Each row comes from the steps of one path. Every step used is in the known rows, and no mark comes twice. Write the path behind each row, first mark first.
Known rows
S-Y: [ 19  -9   2  -1   1   7 -29   2  -1  15  -5  18  -2 -13  -5   3  10  34
 -14  -4  -6  -3  -9]
H-S: [ -7 -11  -7  -8  14 -19  -6   1  10  29   6  -3  19  -3   4  -7   8  10
  21  11   0 -12   6]
N-S-R: [-20  -8  11   1 -18  26  -4  18   1  29  -8   1  10  -8  19 -10   5   9
  10  25  -2   3   7]
A-S-H-R: [ 17   5  -4   5 -14  -3  21  -4 -12  -4  20  16  10 -23  16   4 -26  -2
 -24 -12   1  -4   8]
M-Y-N-S-R-H: [-19 -17  32 -21 -22   8  -8  31   2  20 -19  -4  -3 -11  13  10  -9  20
  12  18   3   7  -1]
Y-N-S-W-A: [  2 -27   0   6 -14 -16 -50  13  10   1 -16   2  -1 -12  15   9  -7  -8
  40   3   9  -5   9]
A-S: [  3   9 -26  -6   0 -22  10 -15  -8   4  -3  16  -7 -21   5  -9 -18   2
  -8   0   1  -7   6]
N-S-H-R: [  3 -10  20   3 -16  19   6  18   0  16  21  -1  21 -17  19   5  -1  -3
  -1   0   4  -7  13]
W-A-S-R: [ -2  -8 -28   8 -13  -7  -9  -9  -5  -2 -22  17  -4 -10  16  -5 -15   8
  -2   5  -7  -2  -2]
Y-M-S-A: [  6  -9 -28  21 -10 -15 -16 -13 -21  17 -12 -17  16  -7 -38   3   2   6
  31  -6 -26   4  20]
W-A-S: [  6  -9 -38  -1   1 -32 -15 -19  -2  -3 -17  11  -9 -15   6   0 -10   1
   7  -8  -2 -15   1]
W-A: [ 10 -21 -24   7   1 -21 -54 -10   3  15 -17  -2   0  -9   6   6   9  12
  28  -6  -3 -11   2]
H-R-S-N: [-11 -12  25   2  -2  21 -21  15  -5  39   7  12  18   7  24   6   3  10
 -12   7   1   2  15]
A-S-R: [ -5   7 -17   3 -14   2  13  -6 -12   5 -10  20  -2 -15  16 -12 -22  10
 -16  11  -4   5   1]
R-H-S: [-19 -24  10 -15  16 -14  -2   7  18  45   4  -9  11  -5   1   6   9  12
  27   9  -1  -5   0]
A-S-Y: [ 15  -1 -13  -7   2  -4   3  -7  -5  -4  -7  29 -10 -19  -5  -3  -7  23
 -33  -6  -6  -8  -9]
A-S-R-H: [-18  -7   3  -5  -8   6  14   1  -2  24 -11  12 -11 -17  12   4 -18  12
  -7   9  -4  13  -3]
M-Y-N-S: [  0  -5  10 -26 -15 -19 -14  20  -3   0 -11  -3   2 -15   7  -2  -6  11
  14  12  10 -14  11]
S-W: [  9 -10   0  14 -10  -4 -49   0  -4  20  -1  10   2 -18   8   2  -9   1
  16   6   0  -2  -1]
M-Y-N-S-H: [  4 -12  21  -7 -24 -13 -10  27  -2  -8  -4   3   1 -21   6   7 -15  16
  -1   6  12   0  14]
Y-M-S-H-R: [  8 -10  -5  34 -21  12  11   7 -21   5  14  -2  29 -17 -11  11 -13   5
  -4 -10 -16   6  14]
A-S-Y-M: [ 16   9 -31  -9  -5   7   4   2 -19 -15 -16  18  -3 -21 -21  -7 -21  31
 -16  -7 -37   4  -3]
M-Y-N-S-W: [  3 -12  18  -9 -24 -13 -39  23  -2  -1 -10   3   2 -18   9   3 -16   0
  19  14  10 -10   4]
S-N: [ -8 -18  16   9  -7  13 -47   4  -2  25   2  11 -10  -3  14   0  -4  21
   7  13  -3  15  13]
Y-M-S-N: [-20 -25  -1  36 -17  19 -24   8 -18  19  -5   1   3  -2 -17   2  -7  19
  12  13 -22  23  20]

Write each row's path
[  0  -9   1 -14  -4  -9 -22  -2   3  30  -4 -15   7  -7  -5  -3  15  -3
  35   6  -5  -9  18] -> N-S-A
[  8 -23  -5  11  -3  -9 -51   5   2  24 -12   4  27  -2  18  15   6  -7
  16  -8   1 -22  -3] -> H-R-S-W-A
[-30 -38  34  -4   7  10 -26  16  17  43   8  -1  -3   5  11   9   5  19
  22  20  -4  14   7] -> R-H-S-N
[  1   5   1  -9   5  -2   2   5  -8  40   4   3  35  -2  16   4   9   3
 -10  -5   4 -17   9] -> H-R-S
[ 12  -5   5 -30 -15 -30 -29   6  -4   2 -14 -14   3  -8  -6   2  -1   5
  29   4   4 -12  18] -> M-Y-N-S-A
[  3  -5  -6 -11  -8  29 -12  25  -7   6 -14   1  10 -15 -17  -5   2  31
   7   5 -34   1   3] -> N-S-Y-M
[  1 -27 -10  15  -1 -19 -59   4   5  27 -23   6  15  -2  10  12   8   1
  20  -2   3 -16  -1] -> R-S-W-A
[  5 -24   0  27  -1   1 -10  -2  -5  20  -5  14   5  -8 -23   8  18  24
 -18  -3   1  -6  -4] -> M-S-Y
[ 19  -5 -41  -4  -5  -1 -18   0 -13 -22 -27  15  -3 -17 -19  -1 -16  30
  -4 -12 -38  -2  -5] -> W-A-S-Y-M
[ -6   0   9 -16  -7  -7   5  17   2  11  -3   1   2 -16  13  -3  -7   3
  23  10  13   3  23] -> Y-N-S
[-14 -15  17   1  -9  16 -15   9   2  40  -9   1  -3 -12  12   9  -3  22
   8  10  -5  16  -4] -> S-R-H
[  5  -4  11   6  -5   3 -23  10  -6  34   4  10  31  -6  18   7  -3  -8
  -3   0   3 -15   1] -> H-R-S-W
[ 20   4  -4 -18 -13 -36 -34   3 -12 -11 -13   6  -3 -16   3   4 -19  23
   4  -1   9  -6   5] -> M-Y-N
[ 23  10  -8 -16  -3 -20  14  -1  -8 -23  -8  33 -16 -21   1   1 -28  22
 -26 -10   6   7   3] -> A-S-Y-N
[-20 -16  20   6   1  11 -31  14  -2  42  -5  12   6   6  15   3   6  20
  -7  13   2   9  16] -> R-S-N
[-27 -28  16  26 -12  13   3   5  -2  45 -10  -2   4  -8  -4  14   5  13
   6  11   0  14   0] -> M-S-R-H
[ -9 -17  13   6 -14   8 -33  16   5  26  -1   1   6 -15  11  -2   0  -9
  24  17   2  -9   4] -> N-S-W
[ 11 -29 -15  19  -8 -16 -74  -5   4  12 -16   3   1 -11  10  10   0   1
  32  -3  -2 -10  -5] -> S-W-A
[ 19   2 -18  -4  -6  18 -26  10 -15   0 -15   8   7 -16 -19  -2  -6  40
  -1  -4 -37   7  -3] -> S-Y-M
[ -4  -9   9  13  -2  -6  -3  14  -3  30  -3   9  17 -13   5   8   0  16
 -17  -3   7   4  12] -> R-S-H
